What can hang from each mark
tego: gulez
gulez: tego
sori: lavu
lavu: gulez kolose medus tego vonep zibap
zibap: lavu
gefuf: fuzo lavu pumov
pumov: gefuf lavu
vonep: lavu
domemog: lavu

Each row was made from one small tree. The marks that hang from a mark follow it in brackets, in alphabetical order. Every link used is in the known rows. Write each row's tree.
Known rows
lavu[tego[gulez] vonep]: -51 -193 -215 -116 -50 -45 -251 216 -17 307 69 238 -105 546 -244 -392 -417 206 -82 -84 -325 44 134 79 -150 51 -26 -113 -88 -3 112 -297 -217 -323 234 -250 -272 -311 3 -146 -212 86 191 545 -262 -363 415 7 -158 91 76 67 157 212 -34 343 -63
gefuf[fuzo]: -174 56 -162 132 145 85 68 169 171 -242 127 436 -156 132 96 -205 22 -2 -283 -184 -62 -248 -91 -213 167 226 110 104 -92 91 42 139 -27 -69 220 102 -237 -322 -108 -24 63 -168 387 -266 -328 118 233 198 101 -29 -369 316 -31 -161 22 -112 68
zibap[lavu]: -21 322 -41 -83 78 89 -138 386 196 -275 312 314 -256 164 -165 -277 67 35 65 -173 -341 81 -132 141 164 155 184 -148 97 -309 54 302 -4 34 118 133 215 107 -241 -156 91 -57 348 -47 1 185 208 339 349 188 12 -195 -284 -123 96 -412 195
sori[lavu[medus vonep zibap]]: 65 -244 423 54 -250 201 93 -36 -482 109 -68 -575 396 57 71 -171 197 232 -205 31 53 166 18 126 -245 -344 274 328 272 -44 91 -139 27 -21 250 10 37 131 -413 422 -67 198 -610 232 -308 -312 -286 4 34 -229 557 -290 -214 -273 -400 154 -222
pumov[gefuf[fuzo lavu]]: 6 502 331 262 111 -190 -245 353 85 -173 -319 718 -142 20 -1 -434 149 320 -393 -180 -492 -424 57 -277 292 254 108 356 -108 220 -352 128 56 25 -4 -276 -125 -550 25 436 319 -252 -101 -169 -143 344 -135 125 407 -104 -306 83 260 -146 -284 356 165
domemog[lavu[tego vonep]]: 28 -566 -165 -519 171 -182 -354 -88 -536 4 -131 -23 -132 228 -11 -258 -145 217 116 -128 -53 74 -109 29 -103 -167 69 -214 -180 -33 129 -501 207 -173 181 -514 -96 -122 -41 -153 -378 167 287 320 88 5 109 169 -90 -89 139 237 282 832 -165 -108 -36
domemog[lavu[vonep]]: 42 -403 51 -625 314 20 -169 -193 -404 -82 -15 17 -60 176 164 -315 70 215 107 70 31 -304 -172 146 -39 -27 117 -461 -177 84 127 -355 89 -23 212 -282 -89 44 -177 -61 -417 50 355 14 70 19 -3 148 44 -56 185 -25 -100 424 -338 -169 141
pumov[lavu[gulez kolose vonep zibap]]: 71 -77 8 -73 229 106 -46 -337 190 124 -453 -431 95 39 -56 406 -85 214 670 50 219 -75 -81 249 39 37 -296 -217 170 214 348 -246 314 163 -263 129 -144 432 311 -201 269 113 -285 -9 334 50 -82 -14 129 134 -40 -302 186 106 -259 328 -118
vonep[lavu[tego[gulez]]]: 37 279 -316 -217 -63 -190 -166 169 260 496 311 395 -354 305 -10 -500 -336 -143 -173 -300 -2 -4 338 56 -60 -44 -41 -18 -241 -44 -259 -247 -230 -358 198 -190 -130 -653 286 -492 -310 50 354 518 -108 -100 431 -284 -279 328 -390 95 -139 386 -33 322 -251
lavu[gulez]: -231 40 -216 -152 31 114 -148 5 384 89 246 233 -237 84 -104 115 -159 -144 148 160 -89 -61 -222 -113 131 225 -353 -238 -165 56 5 256 -122 99 -59 10 56 135 169 -215 17 -258 308 -181 109 -20 31 81 -125 223 -195 34 -240 -266 173 -243 447
vonep[lavu[gulez zibap]]: 92 357 -153 -190 20 -107 80 -58 399 475 153 -222 15 -136 176 48 -22 -417 193 98 313 26 -17 73 -53 18 -212 -139 -62 -70 -9 24 21 47 -122 72 143 4 217 -189 172 -32 -53 -85 317 -90 -148 -305 -78 390 -261 -20 -316 150 -172 -103 67
gefuf[fuzo pumov[lavu[zibap]]]: 485 253 121 173 26 -157 219 99 75 -371 -163 71 309 -401 288 47 138 97 -31 -50 72 -384 337 32 359 56 14 353 319 36 238 -80 203 7 -43 362 -398 -5 -33 351 370 -80 -223 -724 -315 551 237 37 174 0 -275 428 269 -100 -373 -36 -212
sori[lavu[tego vonep]]: -110 -497 -77 -133 -165 -108 -346 53 -466 227 -88 -128 -110 409 -228 -307 -278 408 -55 -274 -153 182 -59 -7 -97 -65 124 191 19 39 13 -246 -6 -150 338 -413 -136 -102 -43 -6 -327 112 -128 324 -245 -45 179 336 -145 30 49 159 345 366 -273 182 -90
gulez[tego]: -13 191 -288 -67 4 -9 130 330 98 -230 507 412 -141 316 94 -83 94 76 -169 111 -263 -310 -47 -160 30 79 157 -40 48 -13 -93 126 -335 54 63 132 23 -144 41 -21 -156 -507 584 -242 67 250 535 39 -61 162 -62 -158 -180 -15 216 -60 326
gefuf[fuzo lavu pumov]: 241 304 155 356 156 -173 43 61 -7 -410 -93 612 -51 -263 101 57 48 -110 -296 72 -416 -474 273 -190 355 532 -52 66 -40 41 -131 267 -177 94 15 35 -330 -139 -89 337 277 -74 -57 -549 -254 410 108 176 162 -202 -435 544 240 -306 -17 147 232
domemog[lavu]: 81 -101 -28 -544 214 42 -83 -45 -38 -291 222 297 -236 -27 254 -153 96 21 122 14 1 -202 -40 68 137 -21 28 -245 -173 31 -7 -163 23 53 182 -83 -25 -162 23 -209 -362 -262 681 8 69 225 129 61 72 43 -137 -4 -234 209 -155 -343 248
vonep[lavu[gulez kolose medus zibap]]: -56 319 -5 150 103 38 214 -425 339 411 -71 -496 19 -393 184 309 47 -525 232 -17 528 381 50 67 -213 -190 -139 -174 -190 4 -196 123 181 62 -217 165 239 68 104 -322 180 119 -161 137 349 -323 -464 -523 -68 60 -233 -249 -266 -142 181 27 -233
domemog[lavu[medus vonep]]: -146 -496 221 -429 239 120 -53 -330 -583 -40 -81 -77 146 -37 133 -369 238 -11 -164 99 252 -127 -178 -65 -279 -255 75 -353 -132 53 14 -323 117 -17 200 -261 82 75 -261 29 -442 259 56 113 39 -159 -289 -13 -78 -274 548 -243 -202 196 -129 -131 -9
lavu[medus]: -226 77 -43 72 2 214 8 -19 -46 -92 182 176 -23 35 100 -174 -35 -113 -294 -24 59 33 -97 -297 -32 -134 -3 -3 -33 -5 -222 101 64 -14 111 -99 259 -113 -270 -47 -112 -111 216 36 -128 -101 -29 -65 -84 -29 118 -249 -406 -428 161 -71 160
sori[lavu[gulez kolose tego]]: -277 -220 -204 68 -161 23 -223 -104 256 215 -75 -106 -535 12 -294 382 -370 129 476 -186 -44 512 -152 177 248 177 -221 174 -264 51 -67 194 -44 80 -44 -117 -126 -35 431 -459 -7 -168 172 326 71 73 -47 196 -181 100 -634 208 390 53 129 -8 -61
domemog[lavu[medus zibap]]: 256 -35 215 -245 -54 19 197 -97 -138 -298 45 -249 257 -307 426 16 265 -161 -89 90 190 133 60 85 -103 -499 201 55 19 -84 2 -228 231 -37 146 89 251 -113 -213 146 -98 -22 205 177 33 -113 -273 -209 70 -205 338 -150 -431 3 -112 -417 -73
sori[lavu[kolose]]: -209 67 49 -74 133 233 -74 -164 122 -193 61 34 -455 198 70 138 -99 289 332 -257 -149 86 38 302 289 96 170 93 -87 129 -72 125 -114 95 292 120 -129 -65 102 -362 -109 -369 458 158 -142 266 111 197 155 24 -614 -166 12 -362 -201 76 23
zibap[lavu[tego vonep]]: -40 -149 -182 -58 13 -212 -381 354 -249 9 -51 28 -63 330 -494 -412 -136 189 10 -308 -293 361 -173 -27 -87 24 176 -139 116 -361 179 5 106 -282 67 -329 143 97 -272 -78 -42 292 -98 239 -19 -50 194 405 136 128 350 111 340 495 167 -189 -14
lavu[tego]: -49 7 -442 -4 -57 -107 -208 213 55 -79 167 234 -225 270 -81 -27 -413 33 -42 -175 -218 225 14 -192 93 -71 53 59 -98 -68 -97 -77 124 -233 112 -330 13 -271 1 -264 -31 -237 413 198 -66 71 348 166 -66 166 -267 257 119 181 152 -131 37
tego[gulez]: -69 298 -106 -144 -3 171 -34 255 443 -6 417 534 -305 409 71 -318 -193 42 -54 70 -291 -288 222 155 72 161 1 -41 -116 145 -30 -30 -365 -92 270 159 -141 -368 42 -250 -144 -274 638 240 -181 -126 423 -107 -27 182 -193 -200 -382 -413 16 96 189

Write each row's tree
103 -251 174 6 358 -117 -102 -74 -491 -128 -259 221 182 -79 -50 -241 78 282 -140 -28 114 -620 74 -140 172 333 -117 -44 186 166 225 -217 65 -3 6 34 -525 222 -71 214 16 303 -403 -811 -310 535 246 240 -82 -25 -32 348 474 145 -344 214 -85
gefuf[fuzo pumov[lavu[vonep]]]
-90 102 -256 -149 -162 65 -3 208 268 -23 215 315 -112 83 -193 67 181 111 104 270 58 -556 -164 -221 39 162 -312 -39 154 117 -95 123 -200 224 -309 139 -35 235 622 -53 -18 -219 201 -427 368 382 353 61 -257 309 48 -273 -59 186 210 124 378
pumov[lavu[gulez[tego]]]
-114 74 -233 407 -237 -88 9 -176 372 119 -177 -429 30 -257 -107 651 -328 -317 261 -57 183 825 -19 -56 -90 -271 -139 96 -149 -85 -12 161 275 -85 -291 43 265 32 97 -212 351 12 -100 376 166 -358 -290 -217 -50 -80 -92 94 216 -126 510 -172 -274
lavu[gulez kolose medus tego zibap]
-301 -381 -36 105 -250 -86 -350 212 -244 366 -126 -213 57 -57 -742 -264 -79 -205 -109 -67 42 566 -373 -192 -282 -58 -178 -205 -48 -408 -17 244 95 -108 -286 -251 353 453 -166 -3 101 669 -608 176 122 -353 -325 234 -189 -54 724 8 220 337 540 -244 -6
zibap[lavu[gulez medus tego vonep]]
-13 239 0 -2 -99 -34 164 -183 190 523 136 -391 201 -349 155 -2 126 -552 -126 102 510 171 -22 -74 -254 -228 -229 -64 -38 -42 -187 38 72 -4 -173 28 356 64 66 -32 167 255 -318 13 216 -284 -440 -442 -197 183 103 -153 -460 -47 44 -14 -101
vonep[lavu[gulez medus zibap]]
346 633 71 366 160 54 166 -120 405 -350 -239 30 -80 77 284 529 -107 -28 276 -59 -363 28 369 282 280 111 216 -25 76 2 -36 71 139 55 -7 40 -53 -182 17 -20 375 -348 256 317 215 60 -12 -27 512 -115 -474 -136 -19 -367 -152 232 -10
gefuf[lavu[kolose zibap]]
-288 -415 309 -46 -94 274 -31 -130 -572 169 -40 -246 72 189 -107 -394 135 254 -318 -36 52 -55 -140 -41 -209 -115 155 139 68 78 -77 -55 -71 37 312 -162 77 138 -316 173 -328 214 -327 125 -326 -219 -205 150 -133 -116 452 -293 -180 -259 -269 183 -27
sori[lavu[medus vonep]]
144 132 51 28 184 -59 -6 16 -60 -350 -57 459 22 -247 55 -137 112 133 -93 -65 36 -545 158 -235 356 263 -135 142 127 96 20 54 26 92 -26 137 -456 -16 59 81 113 8 -37 -829 -339 697 339 173 32 83 -402 388 243 -59 -260 80 -51
gefuf[fuzo pumov[lavu]]
150 176 143 80 -27 176 161 -42 228 -238 3 -321 -140 46 273 354 -91 319 412 -203 -128 278 182 505 246 -87 305 294 102 4 139 -11 9 74 230 291 -96 -135 -37 -121 98 -401 259 303 -93 161 79 46 342 29 -488 -125 -28 -355 -300 1 -223
sori[lavu[kolose zibap]]
116 340 -82 45 -265 -127 395 46 183 399 339 -249 225 -297 136 78 380 -541 -322 333 454 35 -32 -127 -404 -240 -34 19 44 -102 -234 123 -190 105 -352 217 351 34 244 128 17 26 -301 -177 427 -244 -169 -504 -340 154 271 -207 -411 145 270 23 -45
vonep[lavu[gulez[tego] medus zibap]]
-329 247 -8 261 -174 100 200 210 315 -159 250 57 -246 -190 -428 255 328 -288 85 107 -43 248 -269 14 -43 136 26 -187 -78 -258 -168 732 -341 293 -439 431 400 419 74 -188 120 35 62 -154 412 4 -97 -20 16 -87 253 -424 -56 -186 878 -329 182
zibap[lavu[gulez[tego] kolose medus]]
164 -73 110 -176 -324 -35 385 79 -10 -109 219 -219 258 -406 186 310 455 -352 -55 529 249 39 -144 27 -255 -309 -30 -12 -57 -85 -1 76 -163 248 -317 312 295 166 179 303 -126 -74 2 -98 398 -111 -267 -243 -148 -218 473 -95 -298 180 349 -481 165
domemog[lavu[gulez[tego] medus zibap]]
76 114 -173 315 -309 -106 64 144 40 -66 32 -188 280 -65 99 75 -207 -157 -248 -106 67 587 165 -216 -180 -524 146 306 130 -193 -89 -65 362 -329 62 -144 283 -268 -226 153 132 -32 -61 356 -104 -257 15 -165 -1 -18 166 116 -16 15 223 -119 -256
lavu[medus tego zibap]
3 94 219 260 35 67 136 -83 -260 -226 -98 304 252 -441 65 -202 230 -84 -391 -81 270 -387 120 -431 105 102 -126 234 130 108 -125 69 131 37 -62 129 -227 9 -121 212 36 233 -350 -731 -399 462 30 -3 -122 -117 -18 229 155 -261 -42 152 -208
gefuf[fuzo pumov[lavu[medus]]]
70 331 -294 104 -8 -26 326 106 541 -146 168 -80 -117 -9 100 759 23 -115 386 247 -9 82 -43 222 63 111 47 -47 -2 -39 183 289 -222 229 -314 494 94 144 308 -101 260 -489 293 -89 414 46 143 -249 148 44 -269 -63 33 -128 372 -168 190
lavu[gulez[tego] kolose zibap]
-206 -174 124 211 144 125 153 -367 104 220 -283 -549 247 -111 -47 496 -7 -166 303 172 258 391 -162 140 -205 -102 -116 -253 -91 83 215 15 213 67 -140 161 184 418 -86 -57 182 163 -375 189 233 -467 -523 -249 32 -156 262 -262 -4 -257 178 24 -110
lavu[gulez kolose medus vonep zibap]
324 89 191 407 121 -106 141 129 -71 -103 -373 44 347 123 108 -59 168 92 -308 -11 -276 -401 161 -11 -50 228 202 188 254 -16 190 -66 115 -93 59 -62 -353 -169 -181 619 391 208 -428 -8 -183 -172 -65 180 428 -359 130 266 161 -44 -388 391 -17
gefuf[fuzo lavu[vonep zibap]]
-15 -183 24 148 -223 -34 318 110 -144 211 114 -405 480 -37 -78 170 257 -163 -203 461 167 -14 -154 -93 -446 -153 5 -40 195 -55 70 110 -221 92 -278 153 273 405 -52 456 11 84 -517 -158 212 -428 -168 -241 -188 -99 758 -176 -133 5 347 -45 150
lavu[gulez[tego] medus vonep zibap]
-22 -361 246 -149 -198 49 -49 -26 -47 364 -61 -524 122 85 -45 65 -9 218 252 245 -54 112 -167 349 -74 23 -41 150 186 9 293 -39 -84 183 58 75 -70 359 20 265 104 95 -468 68 -23 -214 -248 149 -14 74 163 -2 -64 -113 -368 -35 83
sori[lavu[gulez vonep zibap]]
58 188 55 123 350 13 75 -219 66 -431 -221 334 -188 -275 113 189 46 135 212 -237 131 -390 218 -40 497 368 -117 -3 8 210 56 20 113 81 -102 320 -503 8 102 -191 129 -113 140 -763 -182 703 274 102 145 -13 -741 334 501 -114 -86 191 -246
gefuf[fuzo pumov[lavu[kolose]]]
0 -80 410 156 148 -66 -118 -297 -382 225 -269 79 295 -278 -247 186 63 -285 -171 515 -103 -128 101 -320 -87 358 -457 -279 -102 86 -198 263 -204 209 -295 -297 161 634 -122 384 77 438 -736 -291 156 -126 -500 -89 -270 -120 359 75 85 -333 209 247 376
gefuf[lavu[gulez medus vonep] pumov]
76 -353 -89 -465 239 -91 -175 -176 -126 66 -209 99 -311 305 -14 -91 -318 196 377 -189 -171 99 157 365 -17 8 110 -319 -378 90 122 -560 -45 -206 144 -86 -362 -387 171 -483 -414 121 531 711 0 -180 222 -131 -25 -229 -166 3 408 561 -32 183 -321
domemog[lavu[kolose tego[gulez] vonep]]
76 -398 207 190 -405 -57 -20 12 -481 251 -244 -696 387 76 -99 -166 -31 255 -200 -127 60 476 31 61 -321 -509 201 522 242 -123 35 -261 192 -230 219 -263 43 -42 -317 345 -101 275 -695 487 -354 -354 -192 54 -71 -202 474 84 186 109 -233 208 -443
sori[lavu[medus tego vonep zibap]]
